Each row was made from one small tree. The marks that hang from a mark follow it in brackets, in alphabetical order. Every link used is in the known rows. Write each row's tree.
Known rows
sada[sunedub[kilukit[feli sabem]]]: [ 23  -5  -8   0  -5  -2  11  19  22  12 -31  12 -11 -28   9  -2  29 -18
  20  -2  -3  13 -17   0]
kilukit[dofol[dabol] feli sabem[desis]]: [ 38 -14 -12 -19 -18  -5   6  24  39  22 -17  -7 -31 -31   1   5   2 -31
  11   1 -20  27 -22   7]
dofol[desis kilukit[feli sabem]]: [ 24 -22 -23   3  -8  -8  20  19  34   7 -29   1 -31 -32  10   3  18 -33
  24  -7 -14  22 -15  13]
feli[dofol[dabol desis kilukit]]: [ 12 -20 -22   4  -8 -12  31  -1  42 -11 -28   0 -41 -24  18  -2  20 -25
  13   8   1  17 -10  16]
dabol[sabem[desis]]: [ 21  -5  10 -12  -7  -3   3  -2   7  12  -2   8 -12  -9  10  -1  -1 -17
  10 -11  -7   7 -11   7]
sada[sunedub]: [ 11   2   8  -1  -4  -7  10  -4  13  17 -19   1  -5 -13   5 -10  12  -1
  13  -7  -6   6  -9  -4]
dabol[sabem[desis[dofol[feli[kilukit]]]]]: [ 19 -11  -5 -14 -12  -4  25   6  10  -7 -30  20 -25 -30  18   7  24 -38
   6  -6   1   4 -11   4]
dabol[sabem]: [ 13  -5   6  -5  -2   4   4  -6   6   3  -1   5  -3  -2  11  -3   2 -11
   5 -11  -6  -6 -11   8]
kilukit[feli[dofol[dabol desis[sabem]]]]: [ 19 -15 -24 -13 -12   0  25  12  28 -17 -21  -2 -32 -32   7   3  19 -27
  19   6   0  13 -19   9]
feli[dofol]: [ 11  -1   2  -7  -6  -1  13  -4  14   2 -18  -6  -7 -18  12  -7  10 -18
   1  -2  -4  -4  -6   0]
desis[dofol[dabol] sabem]: [  8  -6  -3 -14 -14   8  22 -10   8 -17  -8   2 -16 -19  10  -4   9  -8
  -4   3  11  -1 -11  12]
sada[sunedub[desis kilukit]]: [ 16  -1  -4   6 -12 -11  17   5  28   9 -32  14 -11 -13   8  -6  29  -3
  25   1   6   7  -2   2]
dofol[dabol desis[sabem] kilukit[feli]]: [ 17 -22 -30  -6 -13  -7  28   8  33 -18 -18   6 -45 -26  14   5  17 -20
  22   7   2  20 -13  16]
dofol[dabol feli]: [ 17 -11 -16   1 -12  -8  25   3  29   1  -9   1 -25  -2   9  -3   7  -8
  11  15 -13  13 -13  10]
kilukit[dofol[dabol]]: [ 19  -4  -7  -8 -14   1  10   0  33   6 -10  -9 -20  -7   7  -5   0 -10
  -1   2  -8   6  -9   5]
desis[sabem]: [ 10   1   3  -9  -9   9  11  -6   3  -3  -5   2  -6 -15  13  -8   6  -8
   6  -7   2  -3  -4   5]
sunedub[desis[dofol] sada]: [ 16  -5  -3  -5 -24 -10  16   7  21  -2 -18   6  -6 -19   1 -11  18 -13
   9  10   0  -7   6   2]
sunedub[kilukit[dofol[desis] feli] sada]: [ 31  -2 -24  -1 -28  -5   8  33  45  -6 -27   7 -22 -22  11  -4  30 -40
  19  16  -1   9   7  -3]
kilukit[feli[dofol] sabem[desis]]: [ 30 -11  -5 -19  -9  -6  10  20  20  17 -26  -3 -18 -42   6   4  14 -37
  14  -5 -17  15 -19   1]
dabol[sabem[desis[dofol]]]: [ 18  -5  11 -16 -11  -2   8  -3   1   4  -9   9  -9 -19   8   5   6 -24
   2 -12   0   3 -12   9]
desis[dofol[dabol feli] sabem]: [ 12  -9 -13 -11 -18   1  30   0  12 -17 -14   7 -22 -24  12   0  18 -18
   3  10   5   7 -10  15]
sada[sunedub[desis[dofol[dabol kilukit[feli sabem]]]]]: [ 20 -27 -19  -6 -12 -20  29  15  38   9 -45  10 -35 -45   0   7  33 -16
  20   0  -3  23 -23  14]

Write each row's tree
[ 11 -13   0  -9  -7   3  14 -10   9 -11  -4   6 -14  -7   8   2   3 -10
  -5  -1   3  -4 -19  15] : desis[dofol[dabol[sabem]]]
[ 17 -23 -33  11 -15 -17  36   8  47  -6 -23   6 -47 -15  17   0  19 -22
  23  14  -9  28  -9  19] : dofol[dabol desis feli kilukit]
[ 26  -4 -11   3 -12   6   5  19  34  19 -24  -6 -14 -28   6  -7  10 -33
  15 -16 -15  13 -10  14] : kilukit[dofol[desis] sabem]
[ 23 -11 -13  -3 -12   3   5   8  35   2  -9   1 -26 -10   7   0   3 -24
  12  -5  -7  11 -16  18] : kilukit[dofol[dabol[sabem] desis]]
[ 15 -21 -31   4 -16  -9  35   7  38 -15 -22  12 -47 -26  21  -1  23 -25
  24   9   3  25  -7  24] : dofol[dabol desis[sabem] feli kilukit]
[ 20  -4 -14  -8 -18  -5  14  18  26 -15 -25   8 -13 -24  18  -7  32 -33
   8  23   4  -5   3  -9] : sunedub[kilukit[feli[dofol]] sada]
[ 26 -21 -26  -4  -6  -2  22  21  39   0 -27  -6 -29 -32   3   3  17 -31
  19   5 -16  19 -28  14] : kilukit[feli[dofol[dabol desis]] sabem]
[ 13  -1  -7  -6 -21   6  22   1   9 -20 -25  15  -8 -23  13   0  29 -16
  10  -1  22  -6   2  12] : sunedub[desis[dofol sabem] kilukit]
[ 16 -10  -8 -11  -7   9  11  -2  28  -6 -20   6 -27 -10  19  -2   9 -19
  -4  -4   1  -3 -16   6] : feli[kilukit[dofol[dabol[sabem]]]]
[ 19 -20 -22   2  -7   1  31  11  33  -2 -27   9 -31 -19  18  -6  18 -19
   9   9 -11  11 -22  12] : dofol[dabol feli[kilukit[sabem]]]
[ 21 -19 -23   7  -9  -5  22  11  32  -4  -9  11 -31  -5   9   1  12 -20
  23   6 -12  18 -19  23] : dofol[dabol[sabem] desis feli]
[ 10 -22  -6  -4  -9 -17  22  -6  26  -2 -31  20 -30 -27   8   3  27  -8
  13  -4   9  10 -16  19] : sada[sunedub[desis[dofol[dabol[sabem] kilukit]]]]
[ 11   0  -5 -10 -16   3  25   3   2 -11 -18   7 -10 -30  14  -1  21 -24
   6  -3   5   0  -2   9] : desis[dofol[feli] sabem]
[ 18 -13 -26   1 -16  -1  30  10  30 -11 -12   7 -33 -19  11  -4  16 -18
  24  10  -4  20 -12  20] : dofol[dabol desis[sabem] feli]
[ 15 -12 -17   1  -8  -5  25   2  35  -5 -20  -6 -27 -15   7  -4  12 -19
  13   9  -5  12 -15  12] : feli[dofol[dabol desis]]
[ 26  -7 -20   0 -31  -6  11  18  52  -6 -20  12 -24  -9  12 -12  23 -16
  12  27   5   5   5   8] : sunedub[desis kilukit[dofol[dabol]] sada]
[ 18  -7 -16 -13 -10   2  19  15  17 -10 -25  -2 -19 -39   9   3  23 -34
  22  -6   0   6 -10   3] : kilukit[feli[dofol[desis[sabem]]]]
[ 19 -16 -10 -16  -2  -2  13   4  20  -8 -12   2 -21 -17   9   7   9 -21
   6   5  -6   1 -25   7] : kilukit[feli[dofol[dabol[sabem]]]]
[ 22  -4  -3 -10 -20 -13  24   8  15   7 -21   3 -18 -27   8   4  15 -30
   9   2  -7  15  -4   5] : sabem[desis[dofol[feli]]]
[ 18   6  -4  -5 -21   3   7  13  26   5 -37  15 -13 -34  14  -7  35 -17
  22  -9  15   6   3   5] : sada[sunedub[desis[sabem] kilukit[dofol]]]
[ 21 -28 -27  -2  -5 -11  21   7  37 -11 -15   9 -43 -14  12  11  12 -23
  19   3  -5  19 -20  18] : dofol[dabol[sabem] desis kilukit[feli]]
[ 22 -23 -33   9  -8  -1  36  18  44  -4 -34  10 -40 -21  15  -5  22 -27
  21   7 -13  21 -22  17] : dofol[dabol desis feli[kilukit[sabem]]]
